Each row was made from one path, in order. Every step used is in the known rows, and no mark comes twice. Write each row's path.
Known rows
magef zufen: [ 10 -29   1  -1  37 -17  22   0 -39   3 -31   3 -16 -14  54   4  20 -12
   7   6 -44   7 -50  -3  21]
bimane pidigis babut mosir: [ 10 -11 -15  40 -32  13   0  -5   5 -16 -14  -5  14   7 -46  20 -15   5
 -15 -20  10 -43  12   2  -9]
pidigis babut mosir kized: [-17  -8  20  24  -5 -20  19  39   9 -37  21   2  31  29 -13  36 -31  13
 -56 -39  18   8 -12  34  10]
magef bimane pidigis: [-21  17  10  55  -9  26 -56 -25 -18 -19 -30   2 -22 -30 -23 -37  48 -16
  26 -16 -20   4  41 -20 -34]
mosir babut pidigis: [-26  14   2 -17   9  22  29  57   1 -47  -8   9  40 -32   2 -18   1 -34
 -40 -23   3  16 -54  61  -6]
magef zufen babut: [ 11 -11 -27   8  34 -18  30   5 -20 -28 -12   7 -15 -48  47 -11  -6 -12
  -6   1 -32  -7 -68  -7 -12]
bimane pidigis babut: [ 27 -20 -17  37 -20  14  -3 -10 -16  -8 -16   3  -5  -6 -45  20 -18   5
 -27 -27  -5 -62  24   0 -12]
babut digik: [ 27  28  41  24 -13 -24 -12  -6 -35   9  19 -41 -18   6  29  27 -21  15
  22  19  19  12  17 -25  11]
magef bimane pidigis mosir digik kized: [-14   5   1  11   8  28 -33 -36  -1  -6  -2   9 -24 -11 -27 -20  41  -1
  45  -4 -11  12  58  -8 -23]
babut mosir digik kized: [-29  27  48 -16 -27 -12   9   1  24 -19  46  -8  42  83   9   2 -23  11
  45  43   6  61 -12  12   6]
zufen bimane pidigis mosir kized: [ -6  -3   4 -16  -2   9 -10  -9  34  46 -25  18  -6 -32  -5  13  -7   8
   0 -27   8 -11  37 -22  37]
pidigis mosir: [ 24 -20 -13 -22  30 -12  53  -4  -2  12  27  11 -36   1  -1   5   6  19
  22 -17   9   8  -1  27  15]
babut pidigis: [-13 -17   4  -4  -3  -4  14  39  12  35  -2   6  20  -1  -2 -23   1  23
 -18  12 -27  35 -41  -5  -5]
magef zufen babut pidigis bimane: [ -6 -40 -36  -4  38 -10  26  17  11   7 -20   4 -10 -41  36 -17  -2  -8
 -14   1 -34  10 -85 -26  -5]
magef bimane pidigis babut mosir digik: [-22  10  17  53 -18  23 -57 -21   7 -29 -18   6 -11 -12 -44  -7  41  10
   8 -20   6  14  33 -18 -38]
bimane pidigis babut mosir digik: [ 11  -8  -4  31 -38   5  -7 -13  14 -13 -12  -3  16  24 -50  29 -18  18
  -4 -11  16 -32  17  -2 -14]
magef zufen bimane pidigis: [  6 -26  -3  -7  23   4  -5 -13  -7  35 -57  14 -14 -49  41  13  23  -5
   0  -4 -35  -9 -31 -35  36]
zufen bimane pidigis babut mosir: [ -3  -3  12  22 -23  25 -23  -1  29  29 -18  19   4 -39 -27  22  -8  19
 -37 -32  14 -17   1 -41  20]
digik mosir babut pidigis bimane: [ -4  -6 -28 -66   6  31  29  35  -3  -2  -7   0  -1  24  18 -32  24 -53
 -48  26  21 -21 -30  35   7]
magef bimane pidigis babut digik mosir: [  1   8  -2  42  -8  29 -53 -21 -19 -14 -22  -7 -31 -27 -31  -6  47  -4
  -9 -12  10 -23  50 -26 -33]
mosir babut digik kized: [ -3  44  26 -22  10  22  23  27 -43 -65  32 -22  28 -13  29  17 -28 -52
 -13  -4  17  -7   1  55  15]
digik mosir babut pidigis: [  0  10 -29 -65   4  25  34  40 -11 -17  -5   3  10  13  20 -31  25 -43
 -50  32  21 -24 -28  46  -3]
babut mosir digik: [-25  29  51   9 -36 -27  -2  -1  33 -18  23 -10  28  68   1   3  -9  24
  46  30  24  70 -27   3  -1]
zufen babut: [  4  28 -18  32  -4  -8  19  13  -6 -51  40   6 -10 -42   3 -33 -44  -6
 -19 -11  -1 -12 -37   0 -45]
magef zufen bimane pidigis mosir: [ 13 -35 -16 -21  34   4  11 -17   4  42 -52  16 -21 -50  35  18  27   1
   8  -7 -26  -9 -29 -30  41]
pidigis babut: [ 24 -27  12  31   7   3  20  24 -29 -19  25  14 -15  -6 -24  32 -20  24
 -73 -43   1 -23 -18  14  -6]
mosir pidigis: [-18  17  21   5   5 -16 -56 -25 -13  37  22   7  18   9  14 -38  13   3
  41  20 -43  46   3 -15  -8]

Write each row's path
[-16  45   3  25 -28 -24  10   9  41 -58  46  -1  17   1  -5 -21 -42  14
  14  12  27  30 -48  -3 -47]	zufen babut mosir digik
[  0 -31 -12 -29  36  -7   9  -8   8  38 -58  14  -7 -40  43  23  16  -5
   5 -12 -27  -5 -13 -18  48]	magef zufen bimane pidigis mosir kized
[ 28 -12 -17 -14 -13  -7   8 -43  19  20 -10   1 -18  20 -34  14  -4  18
  50   3  11 -23  44   4  -3]	bimane pidigis mosir digik
[-24   7  -2  27   9  12 -34 -23   2 -14 -26   4 -21 -23 -20 -25  45 -11
  35 -27  -8   8  63   3 -17]	magef bimane pidigis mosir kized
[ 15  -3 -22 -43   8   1 -20  -9 -20  34  19  10  -8  34   9 -22  26  -5
 -30  43  -2 -20   8  -4  -7]	digik mosir pidigis babut
[-13   3  -7  34   6  25 -33 -30  -5 -10 -22   8 -33 -34 -29 -27  55  -5
  35 -22  -6   6  45 -10 -25]	magef bimane pidigis mosir
[  8 -10  -5  16 -30  14   1 -12   8 -13   6  -3  25  34 -46  27 -30  10
  -3  -3   4 -38  28   4  -9]	bimane pidigis babut mosir digik kized
[ -3  10  -6 -54   1 -21  17  18 -26   4  -3  -6   1  63  44 -23  -3 -36
 -22  34   1 -25  39  32  17]	digik mosir kized
[ 35 -13  20  12   9   3  17  17 -41  -9  52 -13  -6   6  -7  60 -46  25
 -59 -13  10 -30  15   0  11]	pidigis babut digik kized
[ 25   5 -31 -10  -3  13  24 -19   3 -14 -17 -13  -6 -16 -24  19  -2 -17
  32 -16  27 -42  36  28   3]	bimane pidigis mosir babut digik
[ 26 -14   9 -39  18 -25  37 -20  21  18  33  14 -32  33  -8  22  -1  44
  37   3  21  33   7  20   9]	pidigis mosir digik
[  8 -28 -39 -26  39 -23  41  10  22   3 -11  13  -7 -40  32   0   1  22
  -3  14 -21  18 -75 -10 -13]	magef zufen babut pidigis mosir digik
[-51   7  29  15 -15 -12 -41 -11  37  28  21 -12  31  56   5 -33  12  -8
  60  20  -4  81 -28 -24  14]	babut mosir pidigis bimane
[-51  30  38   9 -21 -39  11  30  21 -32   5 -16  53  61  26  -7 -23 -17
  27   0   7  54   1  34  22]	babut mosir kized
[ -1  -8  -9  32 -28   1  -1   1  10 -21 -21  -7  27  19 -37  23 -25  -2
 -15 -25   9 -41  30  14  -3]	bimane pidigis babut mosir kized
[-44  31  28  14 -20 -20 -32  -7  24   5  22  -6  48  39  10 -32  14   4
  57  30  -5  75 -26  -7  -1]	babut mosir pidigis
[  8  10   4 -14  -5  24 -10 -13  27  32 -20   8 -12 -57  -9  23   1   6
  -2 -25  30 -16  21 -22  33]	zufen bimane pidigis mosir babut digik
[  3   5  19   1  14  -9 -50 -19 -21  36  49  -3  22   8  -1  13 -13  22
  -1  14 -24  21  20 -21   0]	mosir pidigis babut digik kized
[  9  22 -20 -53   4  21  30  22 -33 -37   0   2  -6  17  26 -26  21 -58
 -39  24  25 -39 -13  52   0]	digik mosir babut
[ -8  11 -30  18  -6  -7  22  37  25 -23  28  10  12 -45  -7 -40 -38  13
 -33   0  -7   6 -57  -9 -50]	zufen babut pidigis
[ -6  -6  13  14  12  -9 -47 -14 -11  27  30  17  13   1 -13  -6   6  20
 -10  -6 -29  25  -2 -12 -12]	mosir pidigis babut
[ 22  -3   4   0 -18  27 -27  -7  13  43 -20   8 -16 -38 -14  31  -6  19
 -47 -10  26 -43  24 -50  23]	zufen bimane pidigis babut digik mosir
[-25 -54   6  -6   3   9   0  32  30  66  -4  -1  -2  24  -8 -25   0   5
 -14  -1 -26  45 -44 -29  16]	babut pidigis bimane
[-14   1   4  60  -3  30 -49 -17 -17 -26 -23   8 -24 -39 -41 -14  40  -1
 -10 -36 -10 -10  36 -16 -36]	magef bimane pidigis babut
[ 40  27  13 -16 -14 -16  -5  -7 -38  20  14 -44 -27  27  38  18  -2   1
   7  54  35 -17  25 -26  12]	babut digik mosir
[ 17  -4 -37 -11   0  18  31 -15   3 -20 -18   1  -4 -17 -28   4   3 -23
  25 -24  15 -43  24  39   0]	bimane pidigis mosir babut
[  3  10  50 -40  -4  -9   2 -15 -16   3  56   6   9  71  12   9 -39  16
  26  40 -24  29  22  10   3]	mosir digik kized
[ 16   2 -28 -17  32 -34  21   6 -17 -18 -16 -19 -10 -28  67   6 -13 -16
  -4  24  -8 -17 -33 -11   2]	magef zufen babut digik mosir kized
[ 22  32  21 -26 -10 -34  -6   3 -31  15   8 -48  -9  44  51  23 -17  -9
   6  45  31 -12  50  -8  22]	babut digik mosir kized
[ 27 -16 -33  -1  -4   4  21 -28   2  15 -15  -1 -19   0 -29   3   1   1
  41 -10   2 -38  37   7   2]	bimane pidigis mosir
[-17 -30 -16 -43  24 -24  44  43  40  42   0  10  23  11   2  -5  -5  28
  -5  -3 -11  40  -9  26  17]	babut pidigis mosir kized
